Every row comes from one small tree of marks. Brackets hold a mark, then the marks that hang from it, in the order of their numbers. Every link used is in the known rows. Which tree was each row made from?
Known rows
[J_839 J_322]: [ -5   0   0   1  -1   0  -4   8   3  -1   3  -9  -7   6 -10   1  -1 -10
   5   7   3  -4  -5   2  -1   8   0  -3  -3  -5  -4 -11   9]
[J_277 J_259 [J_359 J_306 J_322]]: [ 19  -2   1  -6 -14   8  -2   7   9 -10 -21 -13  -3  15   8   7  -7 -17
  -9  13 -14   9   2 -19  -8  -5  14 -23   1  -6 -19 -17  17]
[J_839 [J_306 [J_359 J_277]] J_322]: [  1  -1  10   8  -6  -6  -4 -12  13   1  15  -9  -8   6 -11   0 -12  -6
   8  20  13 -10   0  13  -3  15  -1  -4  -4   6  -1  -6   1]
[J_306 [J_359 J_277 J_506 J_626]]: [ 17  -5   9  -4  -4   5   0   0  10   6  -6 -11 -15  -1   4   4  -7 -20
 -10  20   8 -10  16  -4  -1   3  22  -8 -10  -1   6  -7  17]
[J_259 [J_277 [J_359 J_306 J_626]] J_506 J_873]: [ 19  -4  -3 -22 -18  15 -14   4  11   3 -30 -10   3   5  14   2  -7  -8
 -15  12 -26  13   9 -14  -9 -11  22 -32 -17   1 -29 -25  32]
[J_775 [J_839 [J_306 [J_359 J_277]] J_322]]: [ -2  -4  14  12  -2  -9  -9 -11  14  -1  19 -13  -7   7 -16   1 -11  -8
   8  19  21 -16  -4  14  -2  18  -2  -8   1   2  -1  -5  -4]
[J_626 J_359 J_918]: [ 12  -6   1  -5   4   0  -4   2   2  -3  -5  -5  -9  -1 -21  -2   6  -8
  -5   0  -6 -11  -7  -5  12   1  16   9 -16   1   2  -7   6]
[J_839 [J_306 [J_359 J_506 J_626]]]: [ 12  -2   6   3  -5   3  -2  -4  11   5   4 -13  -6  -3  -3   4 -10 -22
  -2  18  15  -7   8  -1  -4  -2  13 -13  -7   6   1   0  10]
[J_839 [J_306 [J_359 [J_277 J_259]]]]: [  7   1   4   9  -4  -6  -5 -15  15   4   7  -8  -7   4   2  -1 -11  -4
  -1  19   3  -4   5   8  -3   7   7  -9   0   8  -5  -1   6]
[J_277 [J_359 [J_306 J_839]]]: [ 17  -7   2  -5  -1   4   5   7   2  -5  -7 -15  -4   8  -5   0  -3 -16
   0   0  -5   6  -5  -3  -4  -1  14 -17   5  -3 -17 -18   6]
[J_306 [J_359 [J_322 J_839] J_626]]: [  6   1  10   2  -4   0  -1   5   2   4   1 -17 -11   6  -7  13  -8 -23
 -12  11   0 -12   3  -8  -2   4  13  -5 -11  -5 -10 -15   1]
[J_873 J_259]: [  3  -2  -6  -6  -4   1  -5   2  -1   8  -3 -12  -4  -1   1  -7  -4  -6
  -5   2 -14   0   1   0   5   7  10  -7   1   3  -9 -16  16]
[J_277 [J_359 J_306]]: [ 18  -1   1  -5  -7   8   1   4   2  -4 -13 -16  -4   4  -5  -3  -5 -11
  -4   5  -6   5  -4  -7  -2  -3  13 -14   0   1 -12 -14  10]
[J_259 J_277 J_506]: [  3   7  -2 -10  -5   5 -11  -1   4   6  -8  -9  -5   0  -3  -1   0  -8
  -8   1 -18   3   1   0   0   1  15  -8  -8  -5  -9 -15  19]
[J_359 J_306 J_322 J_506 [J_626 J_918]]: [ 24  -4   8 -15 -12   7   6   6   7  -7 -25  -8 -10   3  -3   0  -5 -34
  -9   8   7  -3   6 -24   6  -7  21 -12 -17  -8  -5 -12  18]
[J_322 [J_839 [J_306 [J_359 J_626]]]]: [  1   4  10  11   0  -2  -1  -7   3   7  12 -16  -4  -1 -11   4 -13 -14
  -3  12  10 -10  -3   3  -1   0   9  -4  -8  10  -9  -5  -4]
[J_506 [J_359 J_322 J_626]]: [ 17   2   9  -9 -18   9  -4  10   3  -2  -5 -15  -9  12   1  13   2 -28
  -7  13  -7  -9   8 -14   2   0  12  -9  -9 -15  -6 -13  16]
[J_839 [J_306 J_359] J_322]: [ -5  -1   4  10  -3  -7  -3  -5  10   0  18 -12  -3   5 -15   3  -8  -8
   8  15  14  -7  -6  12  -6  12  -6  -7  -2   6  -4  -6  -1]
[J_626 [J_359 J_306 J_322] J_918]: [ 23  -8   5 -14 -12   2   1   3   1 -14 -16  -5 -10   5 -19   1   3 -19
  -9   2  -5  -2  -4 -15  10   0  19   0 -18  -4  -7 -14   6]
[J_775 J_839]: [  2  -1   6   2   4  -1  -5   4  -2   3   3 -14  -8   2 -13  -1   1 -12
   0   0   5  -8  -7   3   7   6   7  -6   2  -7  -3  -7   3]
[J_626 J_918]: [  6   0   1   0   5  -5   2   2   2   3  -5  -7  -9  -2 -14  -7   3  -9
  -1  -3  -1  -9  -6  -3  11   4   9   6  -9   0   0  -5   5]
[J_259 J_277 J_506 J_873]: [  4   2  -7 -16  -9   4 -17  -2   7   8 -12  -8  -2   2   5  -2  -4  -2
 -11   4 -24   7   6  -1  -2   2  13 -16 -12  -2 -18 -19  27]
[J_873 [J_259 [J_277 [J_359 J_306 J_322]]]]: [ 19  -7  -2 -17 -25   8  -9   5   6  -3 -24 -13  -1   6  10   2  -9  -9
 -14  12 -29   8   7 -14  -8   4  20 -29  -3  -2 -28 -30  22]
[J_306 J_359 J_839]: [  7  -8  -2   6   7 -11   3   3   3   5  12 -14 -12   2 -10   5   3 -13
  -2   0   3  -9   0   9  -5  11  10  -5   2  -4  -5 -11   1]
[J_277 [J_359 J_306 J_322 J_506 J_626]]: [ 27  -5   8 -14 -17  19   0  12   9 -11 -25 -17  -5  10   8  10  -8 -33
 -10  15  -3   5   9 -27  -8 -11  21 -26  -8  -8 -11 -16  22]
[J_873 [J_259 [J_277 [J_359 J_306]] J_506]]: [ 18  -1  -7 -17 -16  10 -15   1   7   2 -21 -15   3   1  10  -9  -9  -4
 -11   7 -31  16   3 -10 -10  -1  23 -25  -2   5 -26 -29  30]
[J_322 [J_839 [J_306 [J_359 J_506]]]]: [  5   7  11   8   3  -1  -4 -12   5   2  15 -20  -7  -2 -11  -5 -19 -18
  -5  12  12  -5   0   5  -1   3  10  -8  -1  10  -3  -8   1]
[J_506 [J_359 J_306]]: [ 23   4   5  -8 -14   3   1   0  -3  -4   0 -17  -8   3  -7  -8  -2 -20
  -4   6  -1   3   1  -1   3  -1  12  -9  -2  -1 -13 -16  11]
[J_506 [J_359 [J_626 J_918]]]: [ 19   2   6  -3  -6   0  -1   5   5   4  -4  -9  -9   1  -7  -2   4 -19
  -5   6  -3 -15   1 -12   8  -1  15   6 -13  -3  -4  -8  13]
[J_626 [J_359 J_277]]: [ 16  -6   7 -10  -4   9  -5  -2   2  -3  -4  -4 -12   2  -9   0   1  -8
  -7  10  -8  -5   3   0   9   2  18   3 -12  -3   2 -11   9]
[J_775 [J_839 [J_306 [J_359 [J_626 J_918]]] J_322]]: [ -2  -8  10  14   4 -13  -5  -2  17   1  12  -8  -2   5 -22   4  -5 -15
   9  15  22 -25  -9   1   0  12   1  -5  -9   4  -2   1  -4]
[J_918 [J_626 [J_359 J_277 J_306 J_506]]]: [ 33  -8  12 -18  -9  11   2 -10   4  -8 -17  -9 -14  -5  -9 -16   0 -20
 -13  13  -1  -1   6  -8  13  -2  26  -2 -16   3  -3 -13  15]

Write each row's tree
[ 21   5  18 -11 -14  12   2  -7   1 -10 -12 -16 -13   6   1  -7 -18 -30
 -14  12   2   5   8 -13   5  -1  21 -12  -8  -5 -10 -23  12]	[J_359 J_277 J_306 [J_322 J_839] J_506]
[ 16   0  11 -11 -11  11  -2  -1   8  -5 -12 -11 -14   7   4   2  -8 -24
  -9  12  -1  -3  11 -11   4   2  16  -9  -7 -12   5 -14  19]	[J_359 J_277 J_322 J_506]
[ 22  -6   9  -1  -1  -3   1  -3  14   7  -9  -6 -16  -4  -1  -1  -5 -19
  -9  17   7 -17  12  -9   5   5  22  -1 -15   1   8  -4  13]	[J_306 [J_359 J_277 J_506 [J_626 J_918]]]
[ 24   4   7 -12 -23   5   0   2  -1 -10  -4 -18 -10  10  -7   0  -2 -26
  -7   7  -3   2   4  -9   1   2  12 -11  -5 -11 -14 -19  12]	[J_506 [J_359 J_306 J_322]]
[ 31 -15  11 -14  -9  -1   3  -3   4 -16 -11  -1 -14   9 -14   1   1 -23
  -6   1  -5  -5  -1 -12  10   4  24  -2 -16  -9  -9 -20   4]	[J_626 [J_359 J_277 [J_306 J_839] J_322] J_918]
[  9 -11   0  -8  -7  -4  -4  -3  15  -7  -9  -1  -4  14  15  -5 -11 -13
  -4  16  -5   9   8   0  -8   7   7 -23  -3  -2 -28 -23  20]	[J_359 [J_277 [J_259 J_873]] [J_306 [J_839 J_322]]]
[  5   4  -7 -14  -7   4 -15  -1   5  10 -12 -11   0  -2   8  -7  -3  -4
 -10   3 -29   8   4  -3  -2   6  19 -14  -4   2 -16 -20  29]	[J_873 [J_259 J_277 J_506]]
[ 15  -4  -6  -6  -2  11 -13   8  19   2 -18 -11  -1   7  20   1 -11 -10
 -15  17 -17   7  12 -18 -10  -5  16 -27   0   2 -13 -14  32]	[J_277 [J_259 J_873] [J_359 J_506]]
[ 14  -6   4  -4  -5   4  -8   7  12   7 -22  -3  -1   1   0   6   1  -5
  -8   9 -18 -12   1 -14   1  -2  21  -8 -15  -1 -11  -8  13]	[J_259 [J_277 [J_359 [J_626 J_918]]]]
[  8  10   1  -6   1   5 -10  -6   9   3 -11  -8  -6   8  11  -5  -5  -9
  -5   9 -13   7   5  -6   1   0  15  -7  -3  -3  -6 -10  23]	[J_359 [J_277 [J_259 J_506]]]
[ 19  -4   7 -13  -9  13   4   4   2  -4 -18 -12  -6  -3   2  -2  -5 -29
  -9  11   8   4   6 -10   2 -10  20 -16  -9   0  -7 -12  18]	[J_359 J_306 J_506 J_626]
[  3 -12   1   8   9 -15   4   8  13   2   6  -6  -6   6 -13   8   5 -18
   2   9   9 -20  -2  -3  -5  12   6  -1  -9  -5  -6  -9   2]	[J_306 [J_359 [J_626 J_918]] [J_839 J_322]]
[ 16   1 -11 -12  -6   9 -12   3  12  -3 -22 -13   3  13  15  -4 -12  -7
 -11   9 -22  19   3 -16 -13  -9  16 -28  -3   5 -26 -22  31]	[J_277 [J_259 J_506 J_873] [J_359 J_306]]
[ 22  -3  14 -12  -9   8   0   2  12  -2 -21  -3 -13   6   5   3  -6 -27
 -10  13   1 -12  10 -22  10   0  22  -4 -18 -11   5  -9  18]	[J_359 J_277 J_322 J_506 [J_626 J_918]]
[ 35  -9  15 -22 -16  13   2  -7   6 -12 -20  -8 -16   4 -10  -7  -1 -27
 -15  14  -5   0   9 -16  11  -3  25  -4 -18  -6  -3 -16  15]	[J_918 [J_626 [J_359 J_277 J_306 J_322 J_506]]]
[ -1  -5  16  11  -5  -4  -7  -7  16   2  13  -9  -5   7 -10   7  -9 -14
   8  23  21 -18   0   7  -2  13   3 -11  -5   2  -2  -3  -1]	[J_775 [J_839 [J_306 [J_359 J_277 J_626]] J_322]]
[ 27   5   6  -8 -17   3  -4  -7   6  -5  -7 -12  -9   7   9  -9  -8 -17
  -9  17  -7   5   9  -4   1   1  18 -10  -1   0 -17 -16  19]	[J_506 [J_359 [J_277 J_259] J_306]]
[ -1   5   9  13   2  -6  -3 -11   1   5  19 -18  -6   0 -16  -4 -15 -10
   0   6   8  -8  -6  10   2   7   6  -1  -3  12  -8  -7  -7]	[J_322 [J_839 [J_306 J_359]]]
[ 14  -9   5  -8  -4   2   8   6  -4  -2  -8  -9  -4   4  -3   2   1 -25
  -1   0   4   3  -2  -3   0  -4  15 -14  -5  -5 -17 -15   7]	[J_359 [J_306 J_839] J_626]
[ 16   5  13 -11 -11  10   1   0  -2 -10  -9 -19 -10   5  -5  -3 -15 -33
 -14   8   2   7   2 -14   2  -2  17 -13  -5  -6 -13 -21  11]	[J_359 J_306 [J_322 J_839] J_506]
[ 15  -3   0   3   3   2  -5   9  17   4 -20  -5  -1   7   8   4  -1 -11
  -6  10 -12  -9  -1 -23  -1  -6  16  -8  -8  -1 -10  -3  16]	[J_277 J_259 [J_359 [J_626 J_918]]]
[ 13 -12  10   1   2  -1   0   4  17  -1   5  -9 -11   8   4   9  -4 -25
  -1  20  11 -12  13   0 -10  10  13 -13  -6  -7  -1 -14  14]	[J_306 [J_359 J_277 J_506 J_626] [J_839 J_322]]
[ 22  -2  13 -16 -11  16  -3   1  -2 -18 -11 -16 -10   6 -12   1 -11 -31
 -19  12  -2   5   1 -17   4  -7  25 -10 -13  -4 -11 -24  11]	[J_626 [J_359 J_306 [J_322 J_839] J_506]]
[ 25   1   9 -15 -26  10   1   7   0  -7 -10 -16  -9  10   0   6  -1 -32
  -8  12  -2  -1   8 -13   0  -4  16 -15 -11 -12 -15 -18  16]	[J_506 [J_359 J_306 J_322 J_626]]
[ 17  -7   4  -8  -5   1  -3   5   4  -9 -10  -4 -12   7 -18   7   4 -16
  -8   1  -9 -11  -4 -14  11   3  15   6 -18  -8   1  -9   6]	[J_626 [J_359 J_322] J_918]
[ 12   4  14  -5  -1   5  -1   7   6  -3 -14 -11  -9   4  -4   3 -10 -32
 -14   8   1 -12   2 -26   9  -5  18  -3 -18  -7  -4 -13  11]	[J_359 [J_322 J_839] J_506 [J_626 J_918]]
[  6 -10   6  -6  -5   1   5  10   2  -6  -5  -8  -1   8  -5   4   0 -24
   4   7   9   0  -5  -3  -4   1   7 -16  -6  -7 -18 -17   9]	[J_359 [J_306 [J_839 J_322]] J_626]
[ 27  -6   7  -9  -6  10   3   7  10  -4 -25 -10  -4   2   1  -4  -5 -25
  -8  12   2  -1   3 -23   1 -11  24 -14 -12   2  -6 -11  20]	[J_277 [J_359 J_306 J_506 [J_626 J_918]]]
[ 10  -2   0   1   0  10  -6  12  11   3 -17  -9   0   9  13  11  -3 -12
  -7  15 -13  -1   3 -18  -7  -7  13 -17  -3  -2 -13  -7  19]	[J_277 J_259 [J_359 J_626]]
[ 20   3   3 -18 -20  13 -10   3   8  -7 -23 -14  -3  12   3   5  -6 -15
 -10   7 -25  12   1 -16 -10  -4  20 -25  -7 -10 -20 -25  21]	[J_259 [J_277 [J_359 J_306 J_322]] J_506]
[ 12   5  24  -5 -13  15  -4  -9   8  -3  -4 -11  -4   7   5   3 -22 -30
  -7  18   6  -5   8 -14   5  -4  16 -12 -13  -3  -5 -10  12]	[J_359 J_277 [J_322 [J_839 J_306]] J_506 J_626]
